Known rows, with every step that occurs:
peku > bepod > toso: [ 0.56 -0.13  1.62  1.21 -3.03  0.91 -1.24 -0.59  2.31 -0.32 -1.39  2.46
 -1.16  0.75 -0.35 -1.15 -0.55 -0.50 -0.36  2.19 -0.78 -1.24]
donav > leso: [ 1.50 -1.23  0.65 -0.40  0.96  0.74 -0.12 -0.14 -0.86 -4.82  0.33  0.82
 -0.37  0.87 -1.10 -2.80 -0.65 -1.42 -0.35  0.40 -0.16 -1.51]
geri > peku > bepod: [ 1.27 -0.28  1.00  0.27  0.69  1.75 -1.18 -0.62  2.53 -0.22 -2.45  1.20
  1.32 -1.79  0.21 -2.79 -0.64 -0.47  1.45  0.70 -1.32 -0.94]
geri > peku > tufo: [ 0.92 -0.58  0.97 -3.13 -0.33  1.89 -0.06 -0.60  1.72 -2.06 -1.48  0.31
 -2.63 -2.85  0.62 -2.72 -0.21 -1.83  0.76  0.93 -1.45 -0.96]
leso > geri > peku: [ 2.88 -0.90  0.76 -0.69  3.29  1.11 -0.37 -2.31  0.60 -1.76 -1.20 -0.01
  0.27 -3.17  0.23 -4.30 -0.31 -2.49  0.41 -0.44  0.01 -1.50]
leso > tufo > peku > bepod > toso: [-1.67 -4.14  1.27  0.79 -3.82 -0.31 -0.92 -1.19  1.66 -3.45 -0.80  1.18
 -0.87  0.27 -1.28 -1.33 -0.25  0.99 -0.49  1.26 -0.32 -1.34]
peku > tufo > bepod > leso: [ 0.32  0.07  1.14 -4.69 -0.19  0.37  0.30 -1.11  0.41  0.58  0.02 -2.56
 -5.91 -0.37 -0.21 -1.52  0.23 -1.33 -0.83  2.46 -0.91 -1.24]
toso > geri > peku > bepod > leso > tufo: [ 0.67 -1.61  0.86  0.40 -0.12  0.62 -1.35 -0.99  1.69  0.82 -3.79 -0.13
  1.32 -0.71 -0.67 -5.68  0.07 -0.13  1.26 -0.05 -0.55 -1.77]
geri > peku > bepod > leso: [ 0.90  0.83  0.81 -1.06  0.11  1.74 -1.26 -0.49  2.17  3.13 -2.20  1.24
  1.06 -1.75 -0.37 -3.54 -0.54 -0.98  1.46  1.62 -1.25 -0.99]
peku > bepod > leso > geri: [ 1.26  0.58  1.08  1.18  0.84  0.04 -1.31 -1.71  1.79  2.81 -0.96  1.86
 -1.03  0.38 -0.68 -3.74 -0.56 -1.26 -0.07  1.12 -0.38 -1.59]
leso > peku: [-0.43  0.70  0.95 -2.59  2.35 -0.59 -0.22  0.13 -0.12 -0.36 -0.29  0.29
 -1.27 -1.41 -0.31  3.71 -0.25  0.40 -1.58  1.03 -1.09 -1.45]
peku > tufo > leso > geri: [ 0.66 -1.96  1.25  0.06  1.49  0.13  0.35 -3.00  1.33 -2.13 -0.21 -0.18
 -4.10 -0.62  0.38 -2.06  0.04 -2.62 -0.48  1.82 -0.26 -1.44]
tufo > leso: [-0.03 -2.07  1.08  1.58  2.78  0.05 -0.14 -2.13  0.27  1.66 -0.56 -0.25
  1.42  0.34 -0.26  0.15  0.15 -1.07 -0.29  3.35  0.09 -1.14]
leso > tufo: [-0.41 -3.79  1.01  1.48 -0.78  0.02 -0.35 -1.77  0.01 -3.49 -0.50  0.36
  0.33  0.38 -0.90 -0.90 -0.11 -1.46 -0.28  0.68  0.22 -1.35]
donav > leso > peku: [ 0.65  0.17  0.57 -2.17  1.90  0.33 -0.13  0.51 -0.99 -4.89  0.61  0.50
 -1.16 -0.03 -1.35  0.80 -0.83 -0.16 -1.08  0.33 -0.69 -1.72]
tufo > bepod: [ 1.01 -1.27  1.10 -2.03  2.92  0.11 -0.08 -1.26 -0.37 -0.20 -0.44 -3.51
 -0.46 -0.30 -0.19 -0.29  0.12  0.01 -0.75  1.83 -0.35 -1.21]
peku > bepod > toso > geri: [ 0.74 -0.72  1.63  1.45 -2.80  0.36 -1.40 -0.48  2.30 -0.37 -2.73  1.63
 -1.02  0.92 -0.44 -2.85 -0.22  0.26 -0.25  1.15 -0.71 -1.72]
toso > geri > peku: [ 1.48 -1.17  0.86 -1.23  1.89  0.58 -0.61 -0.43  0.55 -0.21 -3.40 -0.73
  1.12 -1.57  0.15 -4.84  0.33 -0.24  0.64 -0.54 -0.63 -1.73]
toso > geri: [ 0.85 -1.51  1.03 -0.09  1.77 -0.69 -0.49 -0.58 -0.08 -0.39 -2.57 -0.51
  0.08  0.35  0.00 -3.38  0.41  0.04 -0.47 -0.43 -0.35 -1.93]
toso > geri > peku > tufo > leso: [ 0.88 -1.85  0.97 -1.18  1.25  0.89 -0.24 -1.28  1.33 -0.76 -3.34 -1.12
 -1.09 -1.58  0.42 -4.56  0.45 -0.80  0.70  0.51 -0.90 -1.67]
tufo > leso > peku > bepod > toso > geri: [-0.67 -0.63  1.36  1.03  1.21 -0.39 -0.86 -1.42  1.59  1.70 -1.96 -0.24
  0.20  0.29 -0.80  1.87  0.08  0.81 -0.81  3.27 -0.61 -1.68]
donav > leso > tufo > peku > bepod: [-0.39 -4.13  0.61  1.15 -1.36  0.07 -0.73 -0.81  0.41 -7.22  0.05  1.04
 -0.20  1.36 -1.96 -3.18 -0.90  0.42 -0.02 -0.09 -0.19 -1.60]
bepod > peku > tufo > leso > geri: [ 0.30  0.86  2.16  3.38  2.35  2.17  0.04 -2.38  0.57 -1.31 -1.47 -0.23
 -5.08 -0.80  0.10 -0.86  0.02 -2.23  0.13  1.62 -0.52 -1.47]
bepod > toso > geri: [ 0.89 -1.04  1.50 -1.49 -2.53  0.23 -0.42 -0.27  0.18 -0.54 -1.97  0.18
 -1.53 -0.03 -0.46 -2.73  0.46 -0.65 -1.12  1.67 -0.03 -1.86]

Rows:
[ 0.56 -0.90  1.61 -4.08 -2.24  0.79  0.34 -1.04  0.92 -2.56 -0.15 -2.17
 -6.22 -0.74 -0.01 -0.54  0.27 -1.29 -1.27  2.56 -0.88 -1.22] : peku > tufo > bepod > toso
[ 1.83 -1.95  1.02  2.68  3.86  0.98 -0.77 -3.51  1.83  0.58 -1.62 -0.13
  2.08 -1.51 -0.04 -3.16 -0.33 -1.76  0.72  1.82  0.10 -1.35] : tufo > leso > geri > peku > bepod
[ 0.66 -0.14  0.66 -3.94  1.38  0.34  0.26  0.16 -0.45 -6.45  0.77 -1.47
 -4.35 -0.39 -1.20  0.64 -0.69 -0.36 -1.24  0.62 -1.02 -1.72] : donav > leso > peku > tufo > bepod
[ 2.67 -0.77  0.92  1.03  2.73  1.30 -0.95 -2.40  2.01 -1.65 -1.80  0.74
  0.38 -2.38  0.19 -4.64 -0.74 -1.85  0.75 -0.61 -0.43 -1.50] : leso > geri > peku > bepod
[-0.22  1.67  2.23  1.69  0.45  2.38 -0.04 -0.53  0.37 -1.93 -1.56  0.55
 -5.76 -0.62  0.30 -0.19 -0.01 -1.42  0.14  0.80 -1.14 -1.30] : bepod > peku > tufo
[ 1.18 -0.06  1.06 -4.08  0.77  0.05  0.36 -1.97  0.48  0.00  0.16 -2.73
 -6.11 -0.91 -0.23 -2.76  0.15 -2.01 -0.96  1.80 -0.57 -1.48] : peku > tufo > bepod > leso > geri
[ 0.83 -2.40  1.06  1.94  0.90  1.60 -0.26 -1.33 -1.40 -7.04 -0.07 -2.24
 -0.72  0.91 -2.02 -2.11 -0.50 -0.98  0.15  0.38  0.31 -1.65] : donav > leso > tufo > bepod > peku
[-0.61  1.11  2.18  2.96  1.38  2.20  0.05 -1.49  0.54 -0.63 -1.56 -0.20
 -4.57 -0.31  0.19  0.31  0.10 -1.54  0.26  2.29 -0.87 -1.21] : bepod > peku > tufo > leso
[ 2.02  0.92  0.59 -2.63  1.93  0.89 -0.44 -1.76 -0.03  3.65 -0.55  0.03
 -0.57 -2.39 -0.67 -4.93 -0.10 -2.78  0.03  1.46  0.02 -1.51] : bepod > leso > geri > peku
[ 2.89 -0.66  1.11  0.42  0.53  1.67 -1.04 -2.14  2.08 -1.70 -1.70  1.11
 -0.24 -2.64 -0.03 -4.72 -0.63 -2.11  0.51  0.29 -0.31 -1.53] : leso > geri > peku > bepod > toso
[ 1.34 -0.14  1.31 -0.42 -2.02  2.32 -1.28 -0.53  2.67 -0.11 -2.32  1.41
  0.56 -2.03 -0.16 -2.64 -0.57 -0.90  0.95  1.83 -1.18 -0.97] : geri > peku > bepod > toso
[-0.40 -1.79  1.28 -0.49  0.36  0.23  0.32 -1.94  1.29 -1.16 -0.41  0.06
 -3.63  0.05  0.33 -0.51  0.11 -1.90 -0.44  2.71 -0.81 -1.13] : peku > tufo > leso
[ 1.34 -1.19  1.00  0.52  1.31  0.76 -1.23 -0.52  1.95 -0.26 -4.07  0.16
  1.35 -1.01  0.21 -5.00 -0.02  0.42  1.16 -0.78 -1.03 -1.70] : toso > geri > peku > bepod
[ 0.52 -1.33  1.00 -1.80  0.69  1.92  0.02 -1.56  1.80 -0.81 -1.55 -0.31
 -1.53 -2.65  0.47 -2.20 -0.03 -2.03  0.86  2.24 -1.27 -0.89] : geri > peku > tufo > leso
[-0.79  2.27  0.90 -5.30 -0.12 -0.31  0.01  0.02  0.07  3.13  0.25  0.30
 -5.09 -1.02 -0.76  1.31 -0.03 -0.93 -1.43  2.65 -1.18 -1.49] : bepod > leso > peku > tufo
[-1.72 -2.12  0.71 -2.47 -1.44 -0.70 -0.39 -0.98 -0.40  2.15  0.11  0.07
 -1.01  0.06 -1.66 -2.30  0.16 -0.29 -0.74  2.20  0.06 -1.38] : bepod > leso > tufo > peku
[ 1.85  0.88  0.73 -3.50  0.86  1.00 -0.17 -1.82  0.50  2.38 -0.45  0.10
 -3.19 -2.49 -0.38 -5.14 -0.09 -3.27 -0.05  1.35 -0.29 -1.52] : bepod > leso > geri > peku > tufo
[-0.46 -1.24  0.79 -0.99 -1.25 -0.16 -0.42 -1.31 -0.53  2.20 -0.01  0.23
 -0.42  0.44 -1.53 -2.18  0.12 -1.98 -0.45  2.30  0.26 -1.33] : bepod > leso > tufo
[ 0.97 -1.32  1.47 -2.28 -2.66  1.42 -0.29 -1.01  1.32 -0.49 -2.54 -0.56
 -2.20 -1.61 -0.25 -3.62  0.53 -1.34 -0.30  2.77 -0.52 -1.62] : bepod > toso > geri > peku > tufo > leso
[ 1.38 -1.29  1.42 -2.71 -0.05  0.14 -0.25 -0.94 -0.25 -0.24 -1.55 -3.88
 -1.42 -0.25 -0.59 -1.80  0.59  0.18 -1.32  2.21  0.02 -1.67] : tufo > bepod > toso > geri
[-1.32 -1.78  1.12 -0.55  0.14 -0.73 -0.97 -0.26  1.98 -0.28 -1.05  1.60
 -0.87  0.11 -0.21 -1.37 -0.42  2.37 -0.47  0.75 -1.25 -1.20] : tufo > peku > bepod
[ 1.33 -0.66  1.33 -2.44 -2.41  1.28 -0.56 -0.19  0.65 -0.23 -2.72  0.02
 -0.64 -1.69 -0.33 -3.89  0.38 -0.90 -0.37  1.60 -0.36 -1.65] : bepod > toso > geri > peku
[ 1.17 -0.73  1.46 -3.24 -3.57  1.49 -0.29 -0.24  1.20 -1.50 -2.56  0.01
 -3.01 -1.86 -0.14 -3.97  0.37 -1.37 -0.25  1.55 -0.75 -1.69] : bepod > toso > geri > peku > tufo
[ 1.26 -0.12  0.88 -0.46  0.86  0.81 -1.30 -0.42  1.72  2.40 -3.82  0.02
  0.96 -0.84 -0.23 -5.65  0.08  0.13  1.01  0.03 -0.88 -1.78] : toso > geri > peku > bepod > leso
[-0.52  0.58  1.32 -5.53 -0.47 -0.03  0.27 -0.23  0.59 -2.34  0.01 -2.08
 -6.04 -1.88 -0.34  3.81 -0.09  0.09 -1.93  2.32 -1.40 -1.45] : leso > peku > tufo > bepod > toso
[-1.43 -0.46  1.02 -1.85 -0.38 -0.78 -1.06 -0.07  1.60  3.15 -0.83  1.42
 -1.31  0.19 -0.79 -2.22 -0.27  2.03 -0.54  1.67 -1.13 -1.21] : tufo > peku > bepod > leso
[-0.80  0.73  1.08 -3.97  0.63 -0.37  0.19  0.08  0.79 -2.41 -0.09  0.36
 -5.14 -1.45  0.10  3.26 -0.28 -0.28 -1.50  0.96 -1.62 -1.44] : leso > peku > tufo
[ 2.87 -0.92  1.10 -3.15  0.60  1.74  0.04 -2.48  1.25 -3.33 -0.85 -1.95
 -3.96 -3.60  0.14 -4.38 -0.14 -2.78 -0.17  0.74 -0.40 -1.49] : leso > geri > peku > tufo > bepod > toso
[-0.01 -4.08  0.99  0.30  0.52 -0.12 -0.22 -2.19 -0.33 -3.35 -0.38 -3.09
  0.45  0.27 -1.08 -0.45  0.10 -0.67 -0.45  1.25  0.25 -1.31] : leso > tufo > bepod
[ 3.12 -1.26  0.52 -1.39  1.51  1.78 -0.02 -1.49  0.19 -7.22 -0.03  0.32
 -2.50 -1.70 -0.76 -5.85 -0.87 -2.95  0.38 -0.94 -0.23 -1.75] : donav > leso > geri > peku > tufo
[-0.38 -3.95  0.81  0.42 -3.56  0.60 -0.71 -0.62  0.45 -7.41  0.17  1.21
 -0.91  1.18 -2.28 -3.30 -0.77  0.17 -0.34  0.70 -0.07 -1.62] : donav > leso > tufo > peku > bepod > toso
[ 0.77  0.21  0.86 -3.69  2.21  0.01 -0.17 -1.11 -0.78  4.13 -0.08 -3.70
 -1.01 -0.11 -0.90 -1.15  0.30 -0.42 -0.82  2.89 -0.13 -1.21] : tufo > bepod > leso
[ 0.25  0.07  0.67 -3.11  0.48  0.32  0.19  0.40 -0.27 -6.45  0.70  0.52
 -4.42 -0.25 -1.07  0.55 -0.80 -0.84 -1.13  0.27 -1.08 -1.73] : donav > leso > peku > tufo
